Known rows, with every step that occurs:
roza -> zemez -> bevos -> gupurav: -59.8  0.9  8.4  -5.4  0.5  -13.9  -21.7  -0.6  21.5  -9.1  5.9  7.5  -0.6  5.6  1.7  -14.5  -16.9  -1.0  3.1  30.1  4.7  7.0  1.1  14.7  17.3  -3.3  -5.0  -6.2  -16.6  -15.5  13.1
bevos -> pavezef -> rurel -> bedig -> gekisa -> reni: 5.3  3.5  1.3  3.9  -23.3  2.3  14.9  -2.7  5.9  -17.9  7.2  4.5  -11.9  -2.4  4.4  0.0  -2.2  3.4  -15.2  20.0  -29.0  13.3  6.6  39.1  6.4  -5.8  -7.2  16.8  19.5  -18.9  26.9
rurel -> bedig -> gekisa: -3.5  11.4  -7.2  7.2  -3.4  6.5  20.7  0.3  -20.4  43.5  -3.5  17.0  1.1  -3.4  -3.9  4.7  -16.2  6.5  -10.1  -3.2  -1.4  16.1  21.5  -6.2  2.8  0.4  6.3  27.3  4.9  13.6  1.4
zemez -> bevos -> pavezef -> rurel -> bedig: -64.2  5.8  -2.5  2.6  -5.7  -6.9  -10.7  -7.6  21.2  20.0  1.7  6.8  -7.6  -2.6  -5.4  1.3  5.6  9.7  -6.2  36.1  -18.2  23.8  12.8  47.7  17.2  -9.2  -13.9  4.6  -6.2  -7.5  10.7
zemez -> bevos -> pavezef -> rurel -> bedig -> gekisa -> reni: -56.4  8.1  -7.3  -0.5  -9.7  -6.9  -10.1  -8.0  26.2  8.9  2.5  8.1  -9.2  -3.8  0.0  -4.6  4.8  16.4  -8.3  29.7  -25.1  25.5  9.8  34.4  20.6  -3.1  -15.7  1.9  -0.5  -11.9  12.9
gupurav -> reni -> rurel: -41.2  8.6  -16.4  -1.4  -19.2  3.2  3.7  1.4  46.5  16.5  14.1  17.7  25.8  6.4  -3.5  -0.1  -0.3  -10.9  6.3  16.9  3.3  -2.2  -21.8  -15.2  4.1  -19.7  -1.0  -15.8  8.3  -7.2  -2.7
bedig -> rurel: -26.8  1.5  8.8  6.1  -13.7  10.8  -6.5  -10.9  -33.4  -40.9  -1.0  -5.8  -7.7  2.5  -4.6  19.2  -4.5  3.3  -13.0  -14.8  -3.4  -5.2  6.8  -49.0  -0.7  3.3  -1.2  -8.4  11.7  -5.2  -9.2
bedig -> gekisa -> reni -> gupurav: 17.0  7.0  -14.2  -8.7  -8.1  -0.6  6.9  1.1  21.9  -14.7  3.9  15.7  -5.3  -3.3  10.3  -11.1  -12.8  18.3  -10.3  -12.4  -16.5  14.0  -0.3  -20.0  -0.6  8.0  0.9  -10.8  11.1  -8.6  12.0
roza -> zemez -> bevos -> pavezef -> rurel: -50.1  -0.8  -0.3  -5.8  -3.8  -11.3  -12.9  -6.7  20.2  -5.2  9.9  5.1  -3.8  6.3  6.6  -14.2  -9.7  0.2  -0.4  32.5  -8.9  14.8  6.1  42.1  9.7  1.1  -5.5  2.8  -6.1  -25.7  18.1
gupurav -> bevos: -40.0  0.7  2.0  7.4  -4.0  -17.7  -18.1  -11.4  23.2  2.9  -4.0  6.5  3.9  -5.8  0.8  5.4  4.4  13.5  -2.5  9.4  8.6  23.3  2.9  -5.6  15.2  2.8  0.6  -0.7  -1.0  -3.9  -19.1
rurel -> bedig -> gekisa -> reni -> gupurav -> bevos: 12.4  13.4  -9.2  8.0  3.4  -8.4  10.0  -2.5  12.2  29.8  -0.1  29.2  -4.8  -9.9  0.3  5.6  -17.9  9.4  -12.5  6.7  -4.3  19.9  13.3  -6.7  9.9  -2.1  9.7  20.2  3.8  8.5  2.8
zemez -> roza: -17.6  4.9  23.3  -7.9  -7.9  -3.3  -8.7  1.7  16.7  38.9  0.6  -1.3  -10.7  -9.5  13.2  -2.6  -5.0  -8.5  2.7  -11.1  -7.3  13.1  0.3  7.5  12.4  3.4  3.5  2.4  -8.4  10.1  4.7
pavezef -> bevos -> gupurav -> reni -> gekisa -> bedig: -23.6  5.7  -4.5  -5.8  -5.1  -9.0  -24.9  2.4  20.8  -3.3  -4.7  -3.3  17.6  3.0  -19.9  6.3  -16.0  -14.9  12.9  30.0  -4.0  12.9  -11.0  4.8  20.4  -10.2  -3.7  -20.1  5.6  6.9  -34.8
gekisa -> bedig: 70.2  2.5  2.9  14.6  6.7  3.2  11.0  6.7  -1.5  43.1  -2.9  -12.5  5.1  -3.9  -7.5  8.5  0.1  -7.0  5.9  3.3  15.6  -10.1  27.4  -8.3  3.2  14.8  -1.6  2.4  -3.7  13.6  -17.1
gekisa -> reni -> gupurav -> bevos: 38.5  3.8  -6.3  -0.7  16.5  -27.1  -18.6  -3.1  59.7  -27.6  7.9  23.7  -13.2  -12.0  8.4  1.7  -5.1  2.9  -5.0  19.0  -7.6  1.6  -16.6  -1.5  12.2  -5.0  6.1  -14.5  -2.2  -9.4  7.3
pavezef -> rurel: -7.6  -4.2  -19.2  0.0  -14.9  10.4  2.5  -6.9  4.8  -24.2  6.3  6.5  -6.2  7.4  -3.1  2.6  -5.7  7.4  -2.7  8.5  -12.4  0.9  -7.6  8.5  -3.8  -6.7  1.1  -3.8  10.6  -15.0  4.3
roza -> zemez -> bevos -> gupurav -> reni -> rurel -> bedig -> gekisa: -76.2  8.4  -1.0  -2.2  -11.5  -8.3  -11.2  -0.1  31.2  8.8  10.1  21.1  10.8  7.5  0.2  -15.5  -24.5  -1.4  1.3  32.8  4.3  11.0  0.3  2.5  18.0  -9.5  -3.4  -3.6  -10.1  -14.5  13.3
rurel -> reni: 52.3  5.4  1.4  8.2  26.8  -13.6  6.6  -6.3  19.9  -16.9  2.6  8.9  -13.9  -4.8  11.1  -8.6  1.8  -6.1  -0.1  1.3  -0.2  12.7  -0.1  -15.6  -7.2  -5.3  5.0  3.6  3.7  3.8  10.5
zemez -> bevos -> gupurav -> reni -> gekisa -> bedig: -65.6  11.3  3.8  3.1  -4.4  -14.1  -23.5  5.8  43.1  24.9  1.2  8.0  14.3  -3.6  -17.6  -1.8  -0.8  -0.1  4.6  35.3  1.6  9.3  4.8  10.4  31.3  -11.3  -17.2  -26.3  -16.5  1.0  -3.1
gupurav -> bevos -> zemez: -26.1  -6.2  2.0  12.4  -2.5  -21.7  -18.8  -11.9  4.0  -7.2  -6.2  1.0  10.2  -0.2  0.1  -5.5  -1.3  14.6  -7.4  20.9  8.3  30.2  -7.3  27.5  23.4  -0.8  -3.9  1.7  4.1  -8.1  -7.8
reni -> gekisa -> bedig: 86.7  5.3  -7.3  21.2  2.6  -6.1  7.9  8.2  -3.0  6.6  -1.6  2.8  23.2  -6.7  -12.3  -7.7  -4.8  -21.3  5.8  1.3  -3.8  -23.3  5.3  -5.9  -8.1  17.4  -3.1  -12.8  3.7  1.3  -2.2
roza -> zemez -> bevos -> pavezef -> rurel -> bedig -> gekisa -> reni: -37.9  4.3  -5.2  -5.1  -3.6  -12.1  -8.6  -7.3  21.4  -2.5  10.1  12.5  -6.7  3.2  9.8  -15.6  -14.1  3.7  -4.3  30.6  -14.3  16.6  7.7  31.6  14.8  3.8  -4.2  10.2  -1.7  -24.0  20.8
gekisa -> bedig -> rurel: 50.8  3.4  9.2  18.8  -2.7  10.8  6.3  -0.7  -25.2  13.9  -3.5  -16.3  -0.1  -2.2  -10.7  21.9  -3.1  -4.6  -3.0  -7.5  13.2  -13.8  32.5  -44.8  2.7  17.0  -2.5  -3.2  4.4  9.8  -23.0
pavezef -> rurel -> reni -> gupurav: 36.4  0.0  -19.6  5.5  8.6  -3.4  8.6  -8.6  33.5  -32.1  11.5  22.5  -19.7  2.8  2.6  -0.4  -12.9  2.2  -6.0  16.0  -12.4  14.7  -5.3  12.3  -15.4  -18.0  10.0  -7.6  8.6  -12.0  17.8

Rows:
76.4  6.0  9.8  22.7  10.3  4.0  9.7  -3.7  -15.7  7.2  -2.2  -11.9  -7.3  -4.6  -5.3  17.9  -2.6  -7.9  -3.0  -6.6  13.4  -7.7  32.7  -51.8  -0.7  14.3  0.1  -1.7  6.3  11.8  -18.0 => gekisa -> bedig -> rurel -> reni
-27.2  1.5  -1.0  -3.6  9.4  -18.8  -9.9  -6.7  37.0  -7.7  13.3  15.1  -11.1  3.7  8.8  -14.8  -14.8  -2.6  -2.8  37.7  -8.7  23.1  7.7  47.2  2.6  -5.9  0.0  0.3  -8.4  -24.4  25.3 => roza -> zemez -> bevos -> pavezef -> rurel -> reni -> gupurav
55.4  7.1  -11.5  11.8  0.6  -6.4  -1.3  -3.7  32.8  -35.7  8.5  22.6  -1.7  -5.0  9.7  -7.4  -6.1  -12.0  1.9  14.5  -9.9  -32.4  -32.3  -44.8  5.5  -6.5  1.6  -1.0  7.4  -4.1  12.9 => gekisa -> reni -> rurel -> bedig
-9.4  1.6  -2.2  4.2  7.7  -21.5  -9.4  -2.1  46.4  12.9  4.5  26.0  -4.1  -7.0  -3.9  10.7  -13.9  7.0  -8.5  20.4  6.6  26.4  5.9  26.5  -1.5  -13.2  11.1  -11.8  -9.9  -2.0  -0.4 => reni -> gupurav -> bevos
-1.6  -3.3  -2.1  7.6  8.7  -23.9  -9.6  -1.9  33.2  5.7  2.6  22.0  0.2  -2.9  -4.3  3.2  -18.0  8.3  -12.2  28.2  6.4  31.5  -1.9  49.6  3.5  -15.6  8.1  -10.8  -6.5  -5.5  8.3 => reni -> gupurav -> bevos -> zemez
-34.7  12.6  -16.8  4.2  -13.9  1.8  9.0  1.8  40.8  36.6  13.7  25.9  24.3  3.3  -6.9  5.6  -6.0  -15.5  3.9  22.9  5.5  -1.4  -15.5  -10.3  6.5  -23.8  3.4  -2.2  6.3  0.8  -1.9 => gupurav -> reni -> rurel -> bedig
0.8  8.8  -14.7  18.9  -26.1  14.5  21.6  -2.3  1.9  2.7  3.6  25.0  15.6  4.7  0.0  -7.7  -20.1  -3.9  -3.0  2.0  -1.3  -12.8  -10.7  -46.4  -12.6  -8.7  3.3  7.1  9.4  4.4  7.7 => reni -> rurel -> bedig -> gekisa
10.0  6.9  -17.9  -1.2  -25.1  8.4  8.7  -3.0  14.8  -32.8  3.4  11.1  5.7  1.9  13.7  -19.3  -9.0  15.4  -4.9  -16.6  -17.3  -2.8  -13.9  -55.3  -1.9  11.5  -5.0  -10.9  18.7  -11.4  8.3 => bedig -> gekisa -> reni -> rurel
5.5  5.9  8.5  13.9  9.1  -9.1  -6.4  -16.0  3.9  -46.5  2.8  13.1  -19.6  -4.3  1.2  18.6  -10.5  2.7  -17.4  -3.8  -0.2  16.8  10.1  -48.1  -6.4  -6.7  8.0  -11.6  9.3  -4.1  -2.2 => bedig -> rurel -> reni -> gupurav -> bevos
-48.8  3.0  3.3  10.5  -25.4  -11.9  -3.2  -12.7  19.4  -1.4  -0.2  9.1  -1.3  -5.5  1.5  5.6  1.0  18.2  -14.2  20.5  -10.1  38.2  13.6  24.3  16.5  -1.2  -4.5  12.6  13.1  -15.9  -2.1 => gupurav -> bevos -> pavezef -> rurel -> bedig -> gekisa
83.2  6.3  8.5  22.1  14.7  1.3  10.4  -1.4  -5.0  9.8  0.2  -4.1  -9.4  -5.7  -6.7  20.1  -8.4  -8.4  -5.5  -1.8  13.3  -4.2  34.0  -40.1  -5.2  9.2  3.6  -5.3  3.2  12.0  -13.9 => gekisa -> bedig -> rurel -> reni -> gupurav
-73.9  3.5  5.7  -9.2  0.0  -15.2  -22.1  0.2  33.2  2.7  9.4  10.5  5.0  6.0  -0.1  -11.8  -15.2  -2.8  4.2  34.7  5.7  11.4  -0.1  20.8  22.4  -8.1  -4.9  -8.8  -15.2  -17.3  10.6 => roza -> zemez -> bevos -> gupurav -> reni
27.7  6.8  5.8  17.6  3.3  -3.0  -1.3  -13.8  -20.2  -63.2  0.9  5.8  -8.0  -3.0  -0.3  6.3  -5.9  -9.1  -12.3  -14.1  -10.8  -4.5  0.4  -60.3  -10.9  2.7  1.6  -12.8  17.2  -7.2  3.3 => bedig -> rurel -> reni -> gekisa
8.0  6.1  -13.1  -7.9  -13.4  2.9  5.4  -2.0  6.6  -19.2  0.5  4.6  -1.7  -1.4  12.6  -14.8  -4.9  19.3  -7.2  -18.6  -17.2  8.2  -1.5  -34.4  5.5  15.5  -4.5  -4.7  15.7  -9.6  5.1 => bedig -> gekisa -> reni
-42.3  0.8  16.4  8.3  -14.1  -20.6  -13.2  -9.6  25.2  -4.6  -1.8  0.2  0.7  -8.0  3.9  3.6  9.4  10.4  -8.9  19.7  -2.5  30.1  8.9  23.6  18.0  1.1  -7.0  5.1  5.0  -13.2  -5.2 => gupurav -> bevos -> pavezef
-27.8  0.7  7.4  11.4  -12.6  -19.8  -9.6  -15.1  34.5  -22.4  2.2  5.9  -7.0  -6.1  6.2  2.5  7.8  12.0  -10.1  24.2  -8.8  35.5  5.4  22.0  13.4  -4.4  -4.8  4.1  11.3  -19.0  0.2 => gupurav -> bevos -> pavezef -> rurel -> reni
10.0  13.1  -2.9  8.1  -0.8  -10.1  12.1  -1.5  12.9  26.9  0.9  25.8  -6.5  -11.1  2.2  5.2  -15.1  8.0  -15.7  12.1  -9.9  22.8  15.8  8.5  11.0  -2.7  5.8  22.8  6.8  4.3  10.4 => rurel -> bedig -> gekisa -> reni -> gupurav -> bevos -> pavezef
-51.8  9.4  13.4  6.2  -26.5  -0.6  -2.4  10.9  37.8  -9.8  9.2  18.7  15.1  3.2  -12.4  2.4  -15.5  -12.2  -1.1  30.7  7.0  -6.8  -17.3  -14.7  21.1  -33.2  -6.2  -14.6  -0.8  -1.1  12.2 => bevos -> gupurav -> reni -> rurel -> bedig
6.3  -6.5  15.5  1.6  -3.6  -7.8  -7.1  0.8  -16.4  13.3  -3.1  -9.0  1.7  1.9  8.2  -17.6  -11.6  -4.0  -4.7  8.5  -5.0  18.8  -15.0  53.1  20.2  -2.8  -3.5  4.7  1.1  1.1  19.6 => bevos -> zemez -> roza
77.6  7.9  -5.1  16.3  24.2  -19.4  6.7  -4.1  18.7  -33.4  2.6  16.5  -0.5  -7.8  6.2  -18.1  -1.4  -17.0  1.0  0.8  -10.7  1.4  -9.6  -15.5  -15.1  -0.6  4.1  -6.8  8.0  -2.8  17.4 => rurel -> reni -> gekisa
-15.1  0.3  1.1  4.5  -4.6  -19.6  -4.8  -2.9  49.9  -0.8  7.9  23.4  -8.5  -6.2  -2.8  10.7  -12.4  7.8  -14.2  30.7  -5.4  31.1  7.5  50.2  -1.4  -16.7  6.2  -9.3  -2.4  -13.3  11.2 => reni -> gupurav -> bevos -> pavezef -> rurel
28.4  -3.1  -19.1  10.4  7.7  -11.2  2.2  -12.3  32.0  -34.8  8.9  22.4  -15.3  3.3  2.4  -3.2  -14.6  7.5  -9.3  24.5  -9.5  26.4  -9.4  26.6  -6.2  -18.7  8.3  -6.5  10.5  -15.8  17.0 => pavezef -> rurel -> reni -> gupurav -> bevos -> zemez
50.1  3.3  0.1  13.3  32.7  -30.3  -0.7  -7.9  43.1  -13.6  4.2  24.1  -13.8  -7.2  8.3  -6.7  -10.8  0.2  -8.5  20.9  4.2  34.3  -1.1  19.4  -4.9  -16.4  11.0  -3.8  -0.9  0.0  15.4 => rurel -> reni -> gupurav -> bevos -> zemez
74.6  3.2  9.0  27.6  12.9  -6.8  4.2  -5.7  -6.3  6.5  -2.4  -5.0  -5.1  -4.9  -6.7  16.7  -9.8  -2.9  -8.8  6.9  16.2  7.3  29.9  -25.8  4.1  8.6  1.8  -4.4  5.1  8.1  -14.9 => gekisa -> bedig -> rurel -> reni -> gupurav -> bevos -> zemez
53.6  1.7  4.9  14.4  -10.7  -5.0  15.5  -1.9  14.6  -28.4  7.6  -1.1  -7.5  -3.3  2.7  -6.1  3.1  -10.1  -7.9  21.3  -24.4  7.6  7.3  37.4  -5.9  -2.6  -8.5  2.5  18.0  -19.4  25.9 => bevos -> pavezef -> rurel -> reni -> gekisa -> bedig
-73.0  4.0  1.8  -4.1  -8.4  -12.1  -19.6  -0.6  38.9  -6.0  11.7  14.9  9.8  8.8  0.9  -15.4  -18.6  -5.9  5.6  36.1  5.8  3.3  -8.8  6.0  17.3  -11.0  -5.0  -12.6  -13.3  -18.1  13.1 => roza -> zemez -> bevos -> gupurav -> reni -> rurel
3.9  4.4  16.6  13.6  7.1  -12.3  -9.6  -15.7  -0.3  -38.1  1.8  9.6  -20.3  -4.9  5.4  12.0  -14.4  0.0  -18.9  -2.0  -2.9  24.4  4.6  -28.9  2.0  -7.6  7.0  -9.6  8.9  -3.2  5.2 => bedig -> rurel -> reni -> gupurav -> bevos -> zemez -> roza
42.8  6.7  6.6  11.5  27.3  -29.7  2.5  -6.7  53.7  -12.8  6.6  23.2  -18.4  -11.4  9.9  -1.6  -5.5  -2.3  -9.2  20.5  -0.9  34.4  6.3  17.7  -7.8  -15.5  9.1  -2.1  -0.6  -2.1  17.4 => rurel -> reni -> gupurav -> bevos -> pavezef
-6.5  -7.5  -14.7  -6.5  7.7  -8.0  -22.6  -9.5  -20.6  -11.0  -11.3  -13.3  8.9  10.4  -7.9  -5.7  -14.3  -1.5  6.6  23.5  -8.0  25.5  -19.6  39.2  12.5  -3.5  -0.6  -0.4  11.2  4.5  -26.5 => pavezef -> bevos -> zemez
16.1  -0.3  6.8  5.1  -11.9  -3.4  11.8  -5.2  16.4  -35.4  8.4  -1.3  -15.9  -0.6  7.8  -4.6  4.5  -1.6  -10.8  20.7  -24.3  16.6  3.2  41.0  -3.1  -10.1  -7.3  7.2  17.5  -20.9  27.9 => bevos -> pavezef -> rurel -> reni
12.0  11.5  -1.9  7.7  1.6  -11.7  6.9  -1.9  7.8  38.9  -1.2  26.1  -5.7  -10.3  4.7  -0.6  -22.4  7.1  -14.2  8.9  -6.5  27.6  8.3  13.0  18.4  -2.4  8.9  22.0  3.1  9.9  10.6 => rurel -> bedig -> gekisa -> reni -> gupurav -> bevos -> zemez -> roza
